Each row was made from one small tree. Brackets hold a mark, then the marks that hang from it, in alphabetical order. Every link used is in the known rows. Write each row's tree.
Known rows:
[F M]: [-18.9 -16.0  21.3  12.4  19.6   6.9   1.3 -15.5  -6.0   3.0   5.7 -19.9
  12.5   7.6  -9.9  -0.6   2.4   2.5   1.4  -1.4 -34.1  -6.4   7.3  -4.8
  11.7  18.0 -11.7]
[M H [Z R]]: [-17.9   5.4  37.8  -1.9  -6.9  -8.1  -6.0  38.8  17.8   2.6 -13.7 -20.4
 -39.5 -11.1  -3.6   6.6  -5.9  27.4  36.1 -13.4  10.8  -8.2 -62.5 -23.6
 -18.6   6.5   6.1]
[A [F [M H]] Q Z]: [  3.9  26.3  -9.9 -47.1 -25.8  47.0  24.5  18.0 -32.1 -43.8   9.1  -9.4
  -4.5  -7.0  17.6   8.7 -13.3  39.0 -21.7 -25.0 -40.2  -1.1 -17.4  40.8
  20.4 -28.4 -43.0]
[U H Z]: [-16.9   0.6  20.6 -14.5  -6.5  17.3 -52.9  12.6  30.8  13.1  19.8 -27.4
   6.7  14.1  18.3  37.3 -15.8  50.5  -6.0  -2.2  19.9  -3.0 -47.0 -21.1
  27.1  25.2  22.6]
[U [H [Z F R]]]: [-15.9 -15.4 -54.6   1.7  -0.5 -37.7 -52.9   7.8  38.4  17.3 -10.0  -9.3
  21.9  -4.7   8.7  12.2   3.0  41.0   7.3   9.0  16.6  -3.6 -38.6 -47.1
  19.4  16.2  68.8]
[F M [Q R]]: [ 10.3 -24.1   5.7  15.3  18.4  18.5  35.2 -33.9 -10.5   8.5   3.8 -12.6
   5.4  21.5 -32.7  -6.3  -6.0 -19.6  15.1  -5.5 -39.7 -20.0  10.9  13.3
 -10.9  -2.5 -16.1]
[Z [R [A F] [M H]]]: [  2.9   4.8   4.3 -25.5  -8.4 -32.8   4.8  10.0   5.5 -10.9  -3.5  13.2
   4.2 -19.5  29.8 -24.5  16.7  -4.8 -11.0   5.7  31.9  16.8  39.4  -4.6
  -6.0  18.3 -11.8]
[A Z]: [-30.8  22.9  25.4  -8.6  13.5  35.0  -8.8   3.6  -5.1   8.0  25.3 -31.4
  -1.3   5.3   8.0  27.0  -9.5  33.2 -13.2   5.6  -1.9   2.9 -32.4  24.8
  12.1  16.2  -9.7]
[H [Z R]]: [-26.4 -14.4   8.7   5.8   0.7 -30.1 -16.1  16.8  13.2  11.8   8.9 -38.1
  18.8  -1.7  -5.9  11.1  -0.1   8.8  13.0  11.8   4.9  -4.3 -46.2 -19.9
 -26.1   6.8  35.6]
[A Q]: [-35.4 -12.5  19.3  -4.2  35.9  23.4  17.9  11.9  -6.7  -7.6  25.5 -37.7
 -14.9  24.0   4.0  22.3  -9.8   3.0 -12.6  -5.6 -27.2 -13.5 -36.6  19.9
  17.0   7.6  -6.1]
[Z [F [M A H]]]: [ 16.1 -24.6 -20.1  17.2 -10.5   5.0 -24.3  -6.4 -11.5  -6.2 -22.3  34.5
  -5.2   1.0   3.2 -13.2  20.1  -2.3  12.9  -7.6 -25.6  -3.4  35.8 -28.5
  27.8  16.5 -11.7]
[M [A F] H Z]: [ 14.9  24.7  58.9  12.8 -18.6  21.6 -13.9  37.0 -24.6  -9.1  12.1  -5.1
 -23.4 -32.1   6.7   3.9 -12.9  20.3  17.8  -1.6  37.9  -1.9  -8.7  15.7
  -6.5   7.6 -23.7]
[Q A F]: [-29.0  -3.4  48.8  51.8  46.4  18.7 -17.9 -19.2  12.3  -1.7  21.7   7.6
   5.0  15.2 -18.9 -11.9   1.7 -21.2  10.9 -18.0   6.5  25.1 -10.7  48.2
   8.9  31.9  21.9]
[Z R]: [-39.8 -27.9  13.7  -2.8  40.2 -13.6   6.0  10.7  18.9  12.8  12.8 -37.6
  -1.3  13.8  -2.1  -3.2   8.5   0.1   8.3   3.9   5.0  -6.1 -28.9 -11.8
  -3.7  21.0  13.4]
[H [Z [R F]]]: [-22.1  -3.5  -7.4 -13.6   8.2 -44.3 -17.0  -1.5  13.6  17.3  15.3 -12.9
  20.4  -8.2  15.5   9.5   3.4   1.5  -3.1   9.7   9.5   9.1 -20.3 -19.9
 -16.7   0.6  13.7]
[Z F]: [-33.6  -9.0 -22.1   9.9  46.6  -4.5 -25.6 -12.8  17.3  16.0   7.9  -3.0
   9.4   7.4   1.9   8.6   6.4  15.7  -2.5  -2.0  -5.0  -3.8   1.3 -12.3
  34.1  20.7  11.9]
[M [A Q] H [Z [R F]]]: [  8.8 -10.5  17.1 -19.4  -6.5  -8.5  19.7  42.3  -9.6 -19.3  -3.2  -1.7
 -56.2  -2.9  18.0   2.0  -4.2  -8.5   4.9 -16.7   7.7  -1.4 -33.7  -5.8
 -17.1 -17.8 -26.8]
[U [H [Z [R A]]]]: [-11.7  -5.9   9.0   6.1 -27.4 -19.9 -33.1  27.8  15.2  11.2   0.9 -25.1
  14.7   1.6   7.8   5.5   0.3  23.2   6.7  23.2  41.5   9.3 -35.8 -34.8
  -3.7  33.5  50.0]
[Z [F M Q] [R A]]: [  1.7 -22.5 -63.5   1.7  26.1 -18.5  29.9 -24.4  11.2   4.5 -43.8   5.7
  10.3  10.6 -16.5 -38.6  25.8 -24.9  -8.3   6.3   6.4  -5.7  24.9 -27.0
  10.0   0.2  12.6]
[H [Z F]]: [-19.5   8.6 -25.2  20.9   7.9 -21.1 -45.7  -2.5  11.0  16.4   3.9  -1.0
  23.5  -5.7  -0.3  21.9  -4.0  22.8   0.5   5.6  -1.5  -1.5 -19.7 -19.6
  10.8   9.7  33.1]
[U [Z R]]: [-32.2 -18.6   5.5 -18.7   9.8 -16.9 -13.6  22.3  34.9  10.7  14.4 -37.7
  15.1  16.0   1.2  15.7  -4.5  13.1  -1.7  -4.8  17.5  -6.1 -50.6 -26.9
 -13.6   4.5  21.4]
[Z [R [F M]]]: [-19.5 -30.2 -20.1 -18.9  35.1 -34.4  18.1 -29.3  11.8   3.1   2.5  -2.6
  13.8   4.2   7.2 -18.4  14.0 -14.3  -8.4  -4.3 -24.9   6.1  26.3 -24.6
   1.0   2.2 -16.5]
[M [A F Q] H Z]: [ 15.4  17.8  45.6  -0.5 -17.7  32.0  11.2  50.7 -31.5 -34.1  15.0 -15.6
 -38.6 -20.3  11.8   9.0 -19.1  13.6   3.4 -11.7  16.9  -9.5 -28.3  29.8
  -3.8 -13.9 -26.3]
[R [A Q] [M H] [Z F]]: [ -9.1  26.5 -14.3 -12.5 -10.0  -0.7   6.5  16.3  -1.1  -6.8 -14.5  44.5
 -19.1  -1.1  19.8   2.1   5.3  -6.3 -17.4   0.4  -7.9   9.1  40.1  -8.9
  33.4 -16.1  -5.7]
[F [Q [R A [M H] Z]]]: [ 23.0  25.0  36.2   0.2 -27.8  19.3  25.5   2.9 -11.6  16.6  -7.6  31.8
 -21.3   7.1  -6.5  -3.7  -2.2 -27.4  19.4  10.7   6.2   0.0  44.2   7.6
 -13.6  -9.0 -20.5]
[A Q [Z [F [M H]] R]]: [ -4.2  -8.1 -76.2 -45.3 -14.2   5.0  17.8  18.1   9.2 -34.1 -27.0   5.6
 -13.2   8.6   4.7  -3.1   5.3  27.2 -15.3 -32.5 -53.4  -3.9 -30.9 -12.8
  22.1 -30.1  -0.1]
[H [Z [R M]]]: [ -8.5  -7.7  -0.1   6.5  -6.2 -55.1 -16.3  -7.0  18.7   5.4   3.1 -23.7
  29.1 -17.1  -0.2   9.8   4.0  -2.1  -7.3  18.0  -2.8  -0.3  -5.4 -17.5
 -24.4   3.2  37.4]
[Q F [R A [M H] Z]]: [  5.8  27.3  58.2  25.9 -25.2  -1.2   2.0  11.2   2.3   2.8   6.6  63.6
  -2.2   8.3  -5.0 -23.9  -8.9 -33.9  30.1 -14.9  13.6  23.9  70.9   3.6
 -14.3   2.6 -12.1]

Write each row's tree:
[ 21.5  13.4  36.5  12.1 -42.9  10.7 -42.3  34.3 -29.9  -5.8  16.6   0.4
   7.6 -24.3  17.2  10.0  -0.9  17.2  14.8  13.3  27.7   0.4  -6.0   8.6
  -9.7   9.0  -6.2]  [M [A F] [H Z]]
[ -9.3   2.6 -21.5  -8.7  -9.7 -16.7  15.7  48.2  15.4 -20.4 -26.8  11.4
 -43.3  -0.6   3.4  -7.4  -6.0  11.7   7.9 -23.7  12.0  -0.5 -47.9 -28.8
  -0.3 -10.8   9.8]  [M H [Z F [R [A Q]]]]
[  5.8   6.3   9.4  18.0  11.4  53.3  16.3 -24.5  -3.5   1.8  30.2  -9.3
  -5.5  22.8 -31.4  13.1 -16.9  -4.0   3.6  -7.2 -10.6   9.5 -33.1  74.7
 -10.8   2.4   7.9]  [F [Q [A Z] R]]
[ 13.5  15.9 -33.1   0.6  13.5  47.6  -8.0 -11.0 -16.7   8.1  -9.7  -8.2
  -6.7   2.8   2.2   7.1   5.9  10.6 -21.5  11.3  20.4  -8.3  -4.9  28.4
  24.6  -3.8   0.8]  [M [A [Z [F Q]]]]
[  4.4  -5.3  16.8  13.3   6.5 -23.6  16.5 -24.4   0.8   1.3  25.3  16.8
   8.0  -6.5 -14.7   0.4 -23.3  -7.0  10.1 -17.8 -32.3   3.8  30.4  -8.2
 -23.9  -6.4 -34.1]  [Q [R [F [M Z]]]]
[ 26.0   9.2 -10.7 -43.6 -12.1  35.9   8.0   9.0 -19.0   1.8 -19.3   6.1
 -41.8   0.4  29.3   0.2  16.9   1.1  -6.6   2.0  20.8   5.0 -16.0  17.9
  -2.1 -11.8 -28.6]  [M [A [Z [R [F Q]]]] H]
[ -7.6  29.8 -45.1 -13.8  27.4  39.2  -8.4 -19.0   1.3  13.7 -12.6 -11.7
  -3.1   4.2   1.6  17.3  -0.1  31.2 -20.0   0.6   4.2  -8.1 -26.9  25.3
  31.4  -8.6   7.8]  [A [Z [F Q]]]
[ 50.3 -19.7  31.2  14.3 -15.6  17.3   9.6 -12.8 -21.5  -1.1  -3.5  20.4
 -26.0  11.5  -3.8   1.7   4.9 -31.6  15.8   4.8 -11.9 -15.2  40.7  18.7
 -13.5   7.1 -22.2]  [F [Q [R [M A H]]]]
[ 12.2  -9.8 -36.3 -14.2  -2.7 -27.2  14.1 -32.2  -3.3   8.6 -22.8  -8.4
  16.8  -7.5  -4.3  -8.2  10.0 -14.0  -6.6  12.2 -12.5  -7.2  -6.1 -11.5
 -19.9 -29.6   6.5]  [H [Z [R [F M Q]]]]
[-29.5 -10.6  20.5   4.7  34.4  -1.9  29.7  20.1   8.9 -20.8   3.7 -13.0
 -12.7  29.0  -1.6 -24.0  -0.8 -33.6  -6.6 -20.1  19.7   8.4 -15.4  10.2
  -9.4   3.7  10.2]  [Z [R [A [Q F]]]]
[ -1.4  -0.8   7.9  10.2 -19.7 -54.1 -10.0   0.7   9.1   5.0  -0.7  -9.1
  28.7 -13.3   2.9  -3.0   5.2 -16.1 -16.6  29.3  21.5  14.3  16.2 -25.4
 -30.5  17.6  28.5]  [H [Z [R A M]]]
[  9.3  20.1  31.3 -17.6 -15.4  24.7  20.3  28.2 -31.2 -17.1  15.2   8.2
 -15.6 -19.4  26.0  -0.6  -0.4 -12.8 -11.4   8.3   4.8  -3.1  52.0  30.5
  11.3 -31.3 -25.8]  [R [M [A F Q] H] Z]
[ -5.5  13.7  17.5  -8.2  24.3 -27.9  -4.3 -39.5  -1.8   7.0  15.9  26.2
  10.0  -4.4  35.3  -0.2   8.6 -23.1 -40.1  17.0  10.3  27.4  68.1  -0.2
  13.8  29.4 -29.0]  [R A F M]
[ -1.5 -18.6 -36.4  13.2  44.7   7.5   5.1 -26.2  12.7  18.0   3.4   7.8
  -0.3  23.6 -20.4   2.2  -4.5  -5.9  10.6 -10.0 -11.1 -17.6   1.4   5.0
  11.0   0.2   7.3]  [Z [F [Q R]]]
[  6.9  25.7  54.9  32.6 -16.1  12.1 -12.4   6.9  -0.6 -17.6 -25.9  17.8
 -22.6 -15.1 -17.3 -11.6 -13.9  10.5  34.6 -37.4  -9.6   3.5 -14.7  -1.5
  -5.9  -1.9 -10.4]  [Q [F [M H Z]]]
[ -7.1  -4.0  20.0   7.8   8.9   7.7   9.8 -14.7 -25.3  20.5  16.3  15.2
  10.1  -7.3   4.8 -14.2  10.2 -31.0  -1.9  17.6  -9.1   9.5  74.0  -9.8
  11.6 -12.3 -34.9]  [R [F [M A]] Z]
[ 36.9  21.5  -9.4 -31.6 -32.4  50.9  26.5  -7.1 -26.1 -19.3   0.7   9.8
   2.6  -5.5  -9.4  -2.9 -16.5  24.9   8.1 -19.7 -22.6  -7.4   7.2  46.5
  -7.0 -29.2 -40.9]  [A [F [M H] [Q R]] Z]
[  9.8   3.5  21.0  13.9 -49.1   1.5 -27.6  10.1 -13.9  -4.2 -13.3   5.9
   5.7  -7.2  -4.5  15.0  -0.2  22.8  22.2  -2.0 -36.5  -4.3 -21.8 -19.9
  -3.8   4.9  -1.8]  [F [M [H Z]]]
[  7.3  -0.5 -45.0   8.7   6.8  29.6 -54.5 -26.6  42.8   8.6 -10.4  10.5
   4.4  15.7  -4.6  22.6  -2.0  33.2 -10.3  -4.2  27.9   2.9 -50.9   9.0
  47.1  10.3  56.3]  [U H [Z [F [Q A]]]]
[-23.4  25.8  16.6 -19.4  -2.0  46.0  27.3  25.2 -23.5 -16.6  27.8 -28.0
 -14.4  20.1  13.3  20.8 -15.9  13.6 -36.7   1.8  -1.0   9.3 -28.5  35.1
  10.4   5.7 -19.5]  [R [A Q Z]]
[ 36.8   2.2  41.3  13.0 -24.9  25.3  13.5   4.1 -22.4  15.7  -3.7  23.9
 -26.1   2.3 -10.1  -3.2   1.7 -37.0  27.0  10.0  -2.3 -14.1  51.8  14.7
 -13.7 -18.0 -17.2]  [F [Q [R [M A H] Z]]]
[ 16.5  55.8  29.2 -19.9 -17.8  27.4  17.5   2.8 -22.8   7.1 -15.8  19.6
  -8.9 -25.4  19.9 -10.7   7.7  -5.9  -5.2  21.2  43.3   3.4  49.1  27.6
  11.5 -18.8 -23.2]  [R [A [F Q]] [M H] Z]
[-17.0  -8.9   8.1  -1.5  15.5  -6.7  21.2 -22.0  -2.4  22.8  30.5  26.2
  21.1   7.8  -8.1 -10.0  -8.9 -23.1  13.1  -4.9 -34.5   7.3  67.5  -9.4
  -5.9 -19.4 -33.3]  [Q [R [F M] Z]]
[ 10.5   5.3   7.4  14.4  -3.0  -4.3  45.8  -1.7  -1.7  -2.2 -36.0 -30.1
 -11.0  -7.1 -29.2 -24.6   1.2 -16.2   7.6   9.3  18.1  -9.5 -14.7 -12.5
 -27.1  -9.1   0.1]  [F [M [Z [R A]]] Q]
[ 34.5 -13.9   0.0  -6.6 -50.7   3.4  -3.0   8.4 -40.6 -26.7  -0.1  25.0
 -11.1  -1.5  20.2  12.2  -0.9 -12.9  -7.9  -5.0 -40.5   3.2   7.6  -4.7
  -2.5 -19.6 -32.4]  [R [F [M [A Q] [H Z]]]]
[ -0.1  -7.9  20.6 -11.8 -11.2 -29.2   4.0  10.9  11.1  -3.8 -16.5  12.2
 -12.5   0.1  19.2 -15.6  17.1  -9.5   0.2   8.5  11.1  11.7  21.3 -26.6
  -6.3  30.0  -3.0]  [Z [R A [M H]]]
[ 33.3  14.2  33.6  -9.9 -20.9  -6.4   5.8   6.2 -20.7 -25.4   2.4  21.9
 -49.1 -21.2  29.7  16.4  -9.0  -9.9 -20.5  -7.3  -8.0   4.3  16.0  11.9
  -1.0 -16.4 -40.4]  [R F [M [A Q] H Z]]
[-19.1   6.6   0.8 -29.0  -6.5 -20.1  -0.2  24.5  20.9  -3.0  24.0 -20.9
  32.9   0.6  14.1 -10.8  -6.4   8.2 -16.1   5.8  60.9  11.9 -11.9 -12.6
 -17.4   4.5   5.7]  [U [Z [R [A F]]]]
[-15.1 -15.2  -8.3  -9.7  15.0 -24.9  30.3  -2.8  -3.0 -10.9   6.5 -13.1
  32.4  -7.9   0.8 -42.7  10.8 -14.4  -7.3   7.8  15.4   8.1  37.8  -8.5
  -7.4   9.8  -9.4]  [Z [R [A [F M]]]]
[  0.4 -26.3 -34.6  36.5  47.0  14.0   2.3 -40.2  16.6  12.5  10.0  21.9
   5.5  25.3 -36.1  -3.2  -0.3 -24.1  13.3 -11.1 -11.9   0.7  -4.4  37.3
  10.6   7.0  29.8]  [Z [F [Q A R]]]
[-10.3  -6.1  14.5  -2.2 -29.8 -16.8 -27.9  37.1   8.9   6.1  -7.8 -14.4
  -9.0  -1.2   2.6  14.0   4.5  22.7  29.6  -0.2  -1.5  -4.4 -60.7 -28.5
 -20.3   9.8  23.5]  [M [H [Z R]]]
[-20.6 -10.3 -72.0 -21.7  15.3 -17.7   2.9 -12.5  19.2  -1.9 -12.4  -6.1
  24.7  -2.9  -8.4 -12.8   8.3  20.8 -16.5  -7.9 -26.1   2.4   1.3 -21.8
  14.4  -8.4  15.9]  [A [Z [F M] R]]
[ 29.7   2.9 -47.8  21.5  -0.6 -33.7 -17.7 -43.4  10.9  12.0  -4.8  22.2
  31.8  -5.7 -19.4  13.0  -9.2 -10.5  -7.0   6.1 -13.0 -13.1  23.4   1.5
 -10.9 -15.9  31.6]  [H [Z [F [Q [R M]]]]]
[  5.5 -15.8 -48.1  34.0  38.4  17.0   4.6 -56.9   6.8   1.0 -22.8  18.1
   9.0   7.5 -30.6 -15.9  16.7 -18.5  -6.3  -1.2 -28.8   1.9   7.5  25.7
  30.0  -0.2  20.5]  [Z [F M [Q A]]]
[ 23.2 -20.9  15.6  22.4  15.9  34.0  19.7 -24.4 -33.3   0.7 -13.5 -22.9
  -8.4   8.7 -18.0 -11.6  13.1 -27.4  -0.4  14.7 -12.3 -19.7  17.3  14.1
   3.0   3.0 -17.6]  [F [M A] Q]
[ 32.4  -0.3  10.8   3.5 -61.8 -23.6  -9.3  -2.9 -18.1  -4.4   8.9  57.7
  15.0   3.9   3.5  -1.9  -8.7 -11.1  17.5  -8.6 -23.0  23.7  43.9 -24.1
 -27.2   6.8 -34.8]  [Q [R A [F [M [H Z]]]]]
[ 16.0 -10.7  -1.1   6.2 -16.2 -51.3 -15.4   0.2  -8.4  -7.7  18.8 -17.2
  44.8 -38.1   9.8 -11.8   6.5 -19.1 -19.6  30.5  33.5   1.5  42.1   2.7
 -31.0  -2.6  25.0]  [H [Z [R [M [A F]]]]]
[-29.3  -4.7 -26.5  10.6  34.1 -36.8  -7.2  11.7  35.6  12.3 -11.8 -16.5
  -1.7 -12.7 -14.1  -2.5  -2.3  16.4  13.2  -8.6  16.1  -7.2 -36.6 -31.9
  -3.7   1.9  32.5]  [M [Z F R]]
[ 27.3  10.2   3.2   2.3  -8.2  56.0  21.1 -17.9 -40.3  -2.9  -8.8 -26.4
  -2.4   3.5 -11.1  -0.3   3.6  -3.9 -16.7  14.5 -11.3  -9.9   8.1  34.7
   4.5  -5.6 -23.0]  [F [M [A Z]] Q]
[ -7.0  -8.2 -60.2   3.1  17.9 -22.5 -14.4  -5.5  20.0  20.1 -28.2 -16.3
  11.8  -2.1 -13.3   2.5  10.1   5.3   4.2  11.5  13.4 -17.2 -43.4 -18.1
  -4.2 -14.1  49.4]  [H [Z [F Q] R]]
[ 25.8  -2.0 -53.0  -4.8   3.5 -21.5 -11.3 -37.4  33.3  10.6   1.4  21.6
  26.6  10.6 -14.6  16.9 -14.2  -3.5 -18.5  -9.2  -1.6 -13.1  18.3  -6.9
  -2.0 -18.4  16.0]  [U [Z [F [Q [R M]]]]]
